What can hang from each mark
fala: gisifu lubo
totif: gisifu lubo puso
guna: gisifu lubo
gisifu: guna totif
lubo: fala guna totif

Every row comes from one small tree of marks. The marks that hang from a mark follow it in brackets, in alphabetical order. Every link used is in the known rows. Which tree was each row made from?
In the rows, 128 means zero.
Known rows
gisifu(guna totif): [103 142 110 191 158 140 152 123 128  96 147 113 120 145  99 141 124 143
 156]
gisifu(guna totif(lubo)): [110 147 100 172 123 131 162 109 129 117 120 120 118 157  78 126 124 139
 136]
fala(lubo(totif(gisifu))): [159  93  88 110  91 143 113 102 130 109 113 137 119 156 110 147 170 113
 109]
fala(gisifu(guna totif(lubo puso))): [114 142  63 151  99 132 133  79 145 122 135 111  99 213  60 141 129 138
 104]
guna(gisifu lubo(totif(puso))): [151 121  83 104  69 130  92 138 131 190 135 120 126 149 139 140  97  90
  93]
gisifu(guna(lubo(totif))): [131 141 108 173 152 145 153 124 126 145 132 121 113 141 116 130 116 124
 128]
totif(gisifu(guna(lubo(fala))) puso): [133 172  76 106  80 147 207 131 126 186 112 113 124 236 136 133 102 143
  66]
lubo(totif(gisifu)): [134  94 107 138 113 126 120 117 122 122 128 127 125 152 130 145 162 125
 103]
gisifu(guna totif(lubo(fala))): [115 158 100 162 134 126 191 121 119 141 115 114 114 194  54 129 136 145
 133]
guna(gisifu): [132 115 106 106 125 115 113 173 126 181 125 125 141 125 161 128 120 118
 110]
lubo(fala(gisifu) guna totif(puso)): [134 105  95 130 149 127 142  63 122 159 162 103  86 214  57 133 169 127
 102]
totif(gisifu(guna)): [113 132 101 153 140 140 176 133 128 133 121 121 133 175 155 134 135 155
  94]
fala(lubo(totif(puso))): [153 114  92 128  81 161  94  61 141 100 142 132 121 168  82 144 138  91
 128]
guna(lubo(totif)): [149 125 120 126 112 129 116 127 126 149 122 129 113 115 111 131 127 109
 130]
gisifu(guna totif(lubo(fala) puso)): [110 163  85 158 100 139 184  85 126 136 131 110 116 229  46 135 118 136
 114]
totif(lubo puso): [133 137 103 108  60 132 132  82 137 139 117 131 132 169 100 119 109 113
  95]
guna(lubo): [147 148 122  96  94 127 140 144 131 153 109 128 121 110 134 121 100 120
 121]
lubo(fala(gisifu)): [138 122 104 109 149 107 132 157 127 175 127 119  95 198  91 138 166 147
 110]
guna(lubo(fala)): [150 158 121  89 104 120 164 157 119 188 106 124 113 157 113 122 115 129
 116]
fala(gisifu(guna(lubo(totif)))): [138 127  85 163 162 134 126 138 136 160 133 118  83 164 110 139 135 135
 111]

Write each row's tree
[129 163  82 113  73 152 178 114 136 151 119 118 129 191 156 132  87 136
  68] : totif(gisifu(guna(lubo)) puso)
[138 118  61 155  98 170 140  69 140 102 136 126 122 210 109 147 141 119
  91] : fala(lubo(totif(gisifu(guna) puso)))
[146 123  92  82 113 101 142 143 128 188  98 125  95 202  70 124 167 140
  92] : totif(lubo(fala(gisifu)))
[137 116 109  77  84 115 189  86 118 144  96 123 133 142 125 100 141 134
  69] : totif(gisifu lubo(guna))
[138  94 109 136 188 114 150 103 115 167 146 108  80 179  68 129 187 136
 113] : lubo(fala(gisifu) guna totif)
[149 110 100 123 106 162 132  18 131  96 150 121 111 149  80 124 139  94
 121] : fala(lubo(guna totif(puso)))
[138 127  85  83  31 129 145  85 134 137 102 129 142 192 122 122 121 122
  59] : totif(gisifu lubo puso)
[122 186  90 143  95 147 183 118 127 149 137 103 108 210  74 140  93 137
 128] : gisifu(guna(lubo(fala)) totif(puso))
[108 154  86 165  88 147 156  74 137 103 134 115 124 191  68 131 105 127
 121] : gisifu(guna totif(lubo puso))
[134 136  66 150 136 142 124 111 145 105 133 116  88 169  76 148 153 140
 143] : fala(gisifu(guna totif) lubo)
[116 125  83 175 133 151 173  98 120 149 141 112 123 252 100 153 149 140
  85] : lubo(fala totif(gisifu(guna) puso))
[122 127  87 123  76 127  93 131 133 144 153 112 138 155 119 149 104 110
 122] : guna(gisifu(totif(puso)))
[140 131  87  75  98 115 175  72 129 182 124 111  97 221  66 108 151 131
  71] : totif(lubo(fala(gisifu) guna) puso)
[160 100  65 113  94 148  72  70 149 117 144 128  95 189  74 151 161 104
 110] : fala(gisifu lubo(totif(puso)))
[147 117  88  88 103 128 139 113 125 134 129 112 119 104 109 124 131 107
 137] : fala(lubo(guna(gisifu(totif))))
[121 131  93 107 105 121 161  99 113 172 156  95 121 182  91 131 123 118
 116] : lubo(fala guna(gisifu(totif(puso))))
[156 147  98  72 115 109 143 172 129 203 109 119  87 176 103 129 142 140
 101] : guna(lubo(fala(gisifu)))
[159  88  92 107 131 135 121 102 122 154 131 121 116 112 117 123 147  96
 118] : fala(lubo(guna(gisifu) totif))
[143 121 101  81 134 101 181 104 121 188 107 115  92 184  67 104 169 143
  85] : totif(lubo(fala(gisifu) guna))
[131 108 103 119 111 136 181  60 110 139 145 107 117 213  91 133 158 123
  83] : lubo(fala guna totif(gisifu puso))
